Each row comes from the steps of one walk. Every step used is in the known rows, and no mark comes twice. Write the walk behind each row, first mark first.
Known rows:
didor -> rire: -0.15 -0.21 +2.34 +2.21 +0.01 -0.57 +0.93 +0.42 +0.09 -0.85 +2.37 -0.49 -0.18 -1.24 +0.09 +0.42 -0.15 -0.12 +1.89 +0.59 -0.10 +0.23 +0.35 -0.54 -1.75
sibo -> didor -> bugon -> zituv: -0.48 +0.48 +1.22 -0.27 -0.36 -1.06 +0.25 +0.06 -0.41 -0.06 -1.42 -0.13 -0.91 +0.45 -1.54 -1.52 +0.30 -1.70 -2.62 +0.22 -1.45 +1.09 -2.00 -1.04 +0.71
savi -> rire -> falil -> bugon -> gusorez: -1.40 +0.21 +0.83 +1.15 +0.13 -1.26 -0.23 -1.06 +0.70 +0.97 +0.79 +1.98 -0.23 -1.00 -1.33 +0.17 -0.26 +2.20 -0.83 +0.48 -1.82 +2.06 +0.53 +0.48 +2.67
zituv -> bugon -> savi -> rire -> didor -> fakob: -0.72 +0.28 +0.16 -0.45 -0.34 +1.04 +0.46 +0.32 +0.30 -0.43 -0.14 +0.50 -0.88 +0.53 -0.73 +1.36 +0.39 -0.71 +0.68 -0.24 -5.81 +1.76 +1.91 +0.78 +0.36
zituv -> bugon: -0.22 +0.10 -0.28 -0.42 -0.33 +1.58 +0.98 -0.12 +0.25 -0.09 +0.28 +0.05 -1.25 +0.41 -0.41 +1.15 +0.20 +0.38 -0.19 -0.24 -2.50 +0.09 -0.07 +0.69 -0.25
lovalel -> bugon: -0.32 -0.31 -0.32 -1.17 -0.08 -0.34 -0.12 -0.13 +2.14 +0.06 +0.33 +1.19 -0.35 +0.59 -2.30 -1.06 +0.56 +2.35 -0.08 +0.13 -0.16 -0.76 +1.34 +0.51 +1.44
bugon -> zituv: -0.81 -0.12 -1.10 +1.59 -0.51 -1.58 +0.69 +0.15 +0.98 +0.24 -1.62 -0.17 -0.26 +0.37 +0.12 +0.50 -0.93 -3.33 -0.57 +0.09 -2.20 +0.25 +0.80 -0.14 +0.43
zituv -> bugon -> savi -> rire -> didor: -0.77 +0.36 -0.44 -0.26 -0.33 +1.07 +0.59 +0.24 +0.33 -0.63 +1.66 +0.56 -0.92 +0.59 -0.57 +1.27 +0.22 -0.70 +0.11 -0.15 -5.57 +1.88 +1.52 +0.46 +0.93
sibo -> didor -> rire -> falil -> bugon -> mumomir: -0.67 +0.11 +1.57 +1.88 -0.13 -0.41 +0.68 -0.83 -0.22 +0.02 +1.04 -0.01 -0.19 -0.06 -2.43 -0.49 +0.31 +1.00 -2.54 +1.17 +1.13 +1.78 -2.41 -0.71 -0.62
fakob -> didor -> bugon: +0.27 +1.70 +0.55 -0.61 +0.14 +0.19 -1.01 -0.96 +0.01 -0.27 +0.62 +0.22 -0.93 -0.41 -0.60 -0.69 +0.86 -0.26 -0.34 -0.71 +0.78 +0.91 -3.22 -0.54 +1.00
savi -> rire: -0.41 +0.28 +1.34 -0.19 +0.02 -1.98 -0.83 +0.39 +0.08 +1.04 +2.22 +1.40 -0.07 -0.70 +0.70 -0.55 +0.04 +1.74 -0.43 +0.19 -3.98 +1.98 +0.98 +0.09 +1.84
rire -> savi: +0.41 -0.20 -0.54 -0.91 +0.06 +0.08 +1.12 -1.17 +0.05 +1.48 -1.00 -0.39 -0.25 +0.76 +1.14 -0.11 -0.05 -0.17 -0.20 +0.18 +2.06 -1.52 -1.42 -0.26 +0.39
rire -> didor -> fakob: +0.06 -0.14 -0.72 -0.96 -0.04 +0.64 -0.15 +0.23 +0.20 +0.62 -4.18 -0.41 +0.16 +0.46 -0.45 +0.26 +0.38 -0.60 +2.82 -0.09 +1.39 -0.15 +0.15 +0.40 -0.61
mumomir -> bugon: -0.41 -0.48 -0.54 +0.17 -0.07 +0.46 -2.25 +0.37 -0.12 -0.21 -0.37 +0.84 -0.28 -0.73 +0.39 +0.04 +0.24 -0.48 -0.66 -0.40 -2.03 +0.15 -0.57 +0.90 +0.00
zituv -> bugon -> gusorez: -1.48 +0.31 -0.33 -0.63 -0.30 +1.71 +1.74 +0.12 -0.57 -1.60 -0.77 +0.09 -0.84 +0.71 -1.32 +1.54 +0.18 -0.16 -0.13 -0.39 -4.29 +0.57 +0.19 +1.44 -0.13
didor -> bugon -> savi -> rire: -0.65 +0.35 +2.38 -0.93 +0.11 -0.67 -0.46 +0.45 +0.03 -0.93 +1.35 +0.39 -0.91 -1.05 -0.82 -0.52 -0.07 -1.39 +1.31 -0.39 -4.19 +0.83 +1.38 -1.28 +1.56
didor -> rire -> savi: +0.12 -0.37 +2.00 +1.57 +0.08 -0.54 +1.70 -0.39 +0.14 +0.20 +1.68 -0.74 -0.35 -0.68 +0.87 +0.34 -0.14 -0.23 +1.75 +0.73 +1.37 -0.83 -0.66 -0.69 -1.51
mumomir -> bugon -> savi: -0.72 -0.36 -0.68 +0.61 -0.09 +0.68 -2.24 +0.53 -0.14 -1.32 +0.09 +0.76 +0.00 -0.43 -0.11 +0.41 +0.18 -2.22 -0.74 -0.44 -3.77 +0.96 +0.79 +0.72 +0.08
rire -> didor: +0.01 +0.04 -1.91 -0.49 +0.02 +0.69 +0.09 +0.05 +0.28 +0.26 -0.57 -0.37 +0.04 +0.68 -0.18 +0.15 +0.19 -0.58 +1.66 +0.15 +1.90 +0.14 -0.60 -0.30 +0.59
zituv -> bugon -> mumomir: -0.92 -0.10 -0.72 -1.48 -0.44 +1.24 +0.84 +0.05 +0.07 +0.17 +1.29 -0.33 -0.91 +0.68 -0.96 +1.44 -0.13 +0.87 -0.34 -0.11 -4.33 +0.38 -0.28 +0.36 -0.35
savi -> rire -> falil: -1.14 +0.30 +1.05 +0.52 +0.15 -1.46 -0.67 -0.44 +0.88 +1.24 +1.66 +1.13 -0.17 +0.03 -0.09 -1.05 +0.09 +1.28 -0.66 +0.46 -2.55 +1.49 +1.05 -0.16 +2.20
falil -> rire: +0.48 -0.26 -0.12 +2.40 +0.06 -2.24 -0.47 +1.19 +0.66 +0.99 +1.25 +2.82 +0.06 -1.82 -0.28 -0.70 -0.15 +0.66 -0.40 +0.74 -2.32 +0.64 -0.17 +0.52 -2.08
savi -> rire -> falil -> bugon: -0.81 +0.11 +0.84 +1.30 +0.11 -1.34 -0.63 -1.18 +1.12 +1.70 +1.30 +1.97 -0.47 -1.12 -0.86 -0.01 -0.28 +2.44 -0.87 +0.56 -0.92 +1.82 +0.42 +0.10 +2.62
zituv -> bugon -> savi: -0.56 +0.20 -0.43 +0.02 -0.34 +1.78 +0.99 +0.03 +0.24 -1.21 +0.77 +0.00 -0.93 +0.73 -0.84 +1.53 +0.17 -1.34 -0.27 -0.31 -4.29 +0.88 +1.28 +0.51 -0.21
mumomir -> bugon -> lovalel: -0.82 -0.53 -0.73 +1.28 -0.04 +0.57 -2.27 +0.52 +3.81 -0.02 -1.23 +0.39 +0.05 -0.41 -0.02 +0.48 -0.11 -1.76 -0.87 -0.52 -3.55 +0.42 +0.11 +0.56 -2.32
sibo -> didor -> bugon: -0.07 +0.54 +1.76 -1.01 -0.09 -0.29 -0.07 -0.02 -0.87 -0.19 -0.64 -0.07 -0.76 +0.28 -1.59 -1.73 +0.80 -0.05 -2.36 +0.15 -0.35 +0.91 -2.43 -0.96 +0.52

Write each row's walk:
-0.72 -0.40 +1.79 +4.24 +0.14 +0.10 +1.12 -1.08 +3.06 -0.09 +1.07 -0.11 -0.43 -1.52 -1.70 +1.12 -0.59 +0.02 +1.37 +0.88 +2.21 +0.23 +0.11 -0.72 -2.15 : didor -> rire -> falil -> bugon -> lovalel
-0.98 +0.12 +0.75 +1.81 +0.13 -1.27 -0.61 -1.12 +3.06 +1.77 +0.89 +1.76 -0.29 -1.01 -1.05 +0.19 -0.37 +1.86 -0.94 +0.51 -1.68 +1.95 +0.70 -0.07 +1.47 : savi -> rire -> falil -> bugon -> lovalel
-0.10 +1.88 +0.95 -0.36 +0.17 -0.35 -1.29 -0.72 +0.02 -0.72 +1.69 +0.65 -0.74 -0.44 -0.67 -0.62 +0.84 -0.84 -0.53 -0.71 -1.80 +2.15 -1.96 -0.61 +1.72 : fakob -> didor -> bugon -> savi -> rire
+0.09 +0.23 +1.88 +0.96 -0.13 -0.70 +1.13 -0.37 -0.81 +0.17 +0.67 -0.46 -0.16 +0.53 -0.47 -1.08 +0.70 +0.14 -2.26 +0.95 +0.89 +0.99 -2.61 -0.65 -0.93 : sibo -> didor -> rire -> savi
-0.71 +0.34 +0.82 -0.58 +0.10 -1.40 -0.81 +0.55 +2.21 +1.15 +1.27 +0.80 -0.43 -0.61 +0.02 -0.54 +0.04 +0.43 +1.46 +0.02 -3.62 +1.78 +0.66 -0.80 +1.41 : savi -> rire -> didor -> bugon -> lovalel
+0.31 -0.12 -0.61 +1.66 +0.12 -1.58 -0.45 +1.35 +0.86 +0.47 +1.02 +2.41 -0.38 -1.73 -1.00 -0.72 -0.05 -0.83 +1.53 +0.59 -2.09 +0.70 -0.14 -0.34 -1.36 : falil -> rire -> didor -> bugon -> savi
-0.64 +0.06 -0.46 +0.70 -0.32 +1.66 +0.94 +0.04 +4.17 +0.09 -0.58 -0.40 -0.92 +0.69 -0.80 +1.53 -0.08 -0.87 -0.35 -0.35 -4.04 +0.36 +0.60 +0.35 -2.54 : zituv -> bugon -> lovalel
-0.22 +1.58 +0.27 -1.37 +0.07 -0.04 -1.09 -0.84 -0.14 -0.12 +1.35 -0.05 -0.70 -0.23 -0.99 -0.48 +0.61 +0.10 -0.43 -0.67 -0.50 +1.11 -3.39 -0.77 +0.97 : fakob -> didor -> bugon -> mumomir
-1.13 +0.03 +0.66 +0.71 +0.09 -1.51 -0.70 -1.10 +1.01 +1.80 +1.81 +1.79 -0.29 -1.03 -1.17 +0.13 -0.43 +2.69 -0.94 +0.62 -1.88 +1.98 +0.28 -0.07 +2.56 : savi -> rire -> falil -> bugon -> mumomir
+0.18 -0.11 +0.08 +1.83 -0.05 -0.48 -0.29 -1.18 +0.51 +0.32 +0.92 +2.32 -0.34 -2.48 -1.73 +2.19 -0.79 +1.49 -0.75 +0.24 -0.48 +2.44 +0.53 +0.38 +1.82 : falil -> bugon -> savi -> rire
+0.44 +1.37 +0.67 +1.38 +0.14 -0.26 +0.23 -1.31 +0.05 +0.09 +1.98 -0.15 -0.35 -0.17 +0.52 -0.05 +0.77 -0.09 -0.24 +0.10 +2.06 +0.98 -3.39 -0.26 -0.39 : fakob -> didor -> rire -> savi
-0.44 +0.35 +0.91 -1.14 +0.09 -1.47 -0.80 +0.48 +0.28 +1.07 +1.70 +1.06 -0.58 -0.73 +0.21 -0.75 +0.15 +1.07 +1.54 +0.08 -2.83 +1.62 +0.32 -0.65 +2.55 : savi -> rire -> didor -> bugon
+0.24 -0.18 -0.64 +1.93 +0.13 -1.64 -0.43 +1.34 +2.83 +1.07 +0.37 +2.22 -0.35 -1.75 -1.00 -0.70 -0.20 -0.61 +1.51 +0.54 -1.92 +0.45 -0.47 -0.42 -2.56 : falil -> rire -> didor -> bugon -> lovalel
-1.13 +0.35 +0.10 +0.31 -0.25 +1.07 +0.65 -0.19 +0.64 -0.60 +1.57 +0.51 -1.07 +0.74 -0.93 +1.01 +0.20 -0.69 -0.58 -0.08 -5.52 +1.59 +1.77 +0.43 +0.89 : zituv -> bugon -> savi -> rire -> falil
-0.28 +0.19 -0.72 -1.05 +0.06 +0.91 +0.03 +0.22 +0.29 -0.77 -0.36 -0.56 -0.58 +0.16 -1.05 -0.03 +0.13 -2.12 +2.74 -0.21 +0.36 +0.06 +0.02 -1.22 +1.06 : rire -> didor -> bugon -> savi
-1.01 +0.38 +2.24 -0.54 +0.18 -0.43 -0.39 +0.04 +0.45 -0.81 +1.07 +0.27 -0.93 -0.70 -1.22 -0.77 -0.05 -1.58 +1.24 -0.24 -3.50 +0.60 +1.40 -1.41 +1.70 : didor -> bugon -> savi -> rire -> falil
+0.24 +1.50 +0.92 +1.82 +0.10 -0.30 -0.30 -0.74 +0.03 -0.62 +2.44 +0.00 -0.25 -0.58 -0.03 +0.01 +0.78 +0.05 -0.14 -0.01 +1.06 +1.71 -2.71 -0.11 -0.62 : fakob -> didor -> rire
-0.74 -0.13 -0.79 +2.41 +0.13 +1.11 +0.31 -2.14 +1.45 +0.18 -0.94 +0.77 -0.40 -0.42 -2.62 +1.01 -0.47 -0.16 -0.67 +0.45 +3.09 +0.36 +0.15 -0.15 +1.12 : rire -> falil -> bugon -> savi
-0.93 -0.22 -0.66 +0.37 -0.07 -0.05 -2.60 +0.73 -0.03 -0.74 +0.99 +1.33 +0.05 -0.57 +0.20 +0.20 +0.24 -1.56 -0.37 -0.32 -5.07 +1.95 +1.06 +0.70 +1.17 : mumomir -> bugon -> savi -> rire -> didor
-0.20 +1.44 +0.49 +3.08 +0.17 +0.30 -0.13 -1.76 +0.74 -0.72 +2.05 +0.42 -0.37 -0.73 -1.37 +0.57 +0.54 -0.30 -0.49 +0.17 +2.27 +2.02 -2.45 -0.21 -0.03 : fakob -> didor -> rire -> falil -> bugon -> savi
+0.56 -0.32 -0.62 +1.69 +0.05 -1.79 -0.60 +1.36 +0.80 +1.40 -1.66 +2.50 +0.17 -1.47 -0.61 -0.49 +0.15 +0.24 +1.58 +0.69 -1.31 +0.55 -0.06 +0.79 -2.53 : falil -> rire -> didor -> fakob
-0.89 -0.41 -1.09 -0.03 -0.45 -1.43 +0.35 -0.03 +2.83 +0.24 -0.77 +1.09 -0.52 +0.86 -2.22 -0.71 -0.04 +0.01 -0.50 +0.20 -1.72 -0.58 +1.89 +0.43 +1.80 : lovalel -> bugon -> zituv
-0.45 +1.89 +0.77 +0.00 +0.24 -0.11 -1.22 -1.11 +0.41 -0.61 +1.45 +0.51 -0.80 -0.07 -1.07 -0.87 +0.84 -1.08 -0.64 -0.58 -1.09 +1.93 -1.94 -0.75 +1.87 : fakob -> didor -> bugon -> savi -> rire -> falil
-0.50 -0.38 +1.88 +3.69 +0.14 +0.08 +1.14 -1.16 +1.16 -0.16 +1.49 +0.10 -0.61 -1.68 -1.54 +0.93 -0.44 +0.61 +1.45 +0.94 +2.95 +0.08 -0.21 -0.54 -1.01 : didor -> rire -> falil -> bugon
-0.87 -0.19 +2.09 +2.97 +0.14 -0.06 +1.11 -0.42 +0.90 -0.64 +1.80 -0.72 -0.31 -0.49 -0.73 -0.09 -0.04 -0.53 +1.67 +0.85 +1.38 -0.25 +0.41 -0.80 -1.40 : didor -> rire -> falil
-0.37 +0.51 +1.64 -0.26 -0.09 -0.22 -0.13 +0.11 +1.87 -0.06 -1.23 -0.38 -0.57 +0.48 -1.85 -1.46 +0.59 -0.94 -2.45 +0.07 -1.44 +1.10 -1.98 -1.18 -1.09 : sibo -> didor -> bugon -> lovalel
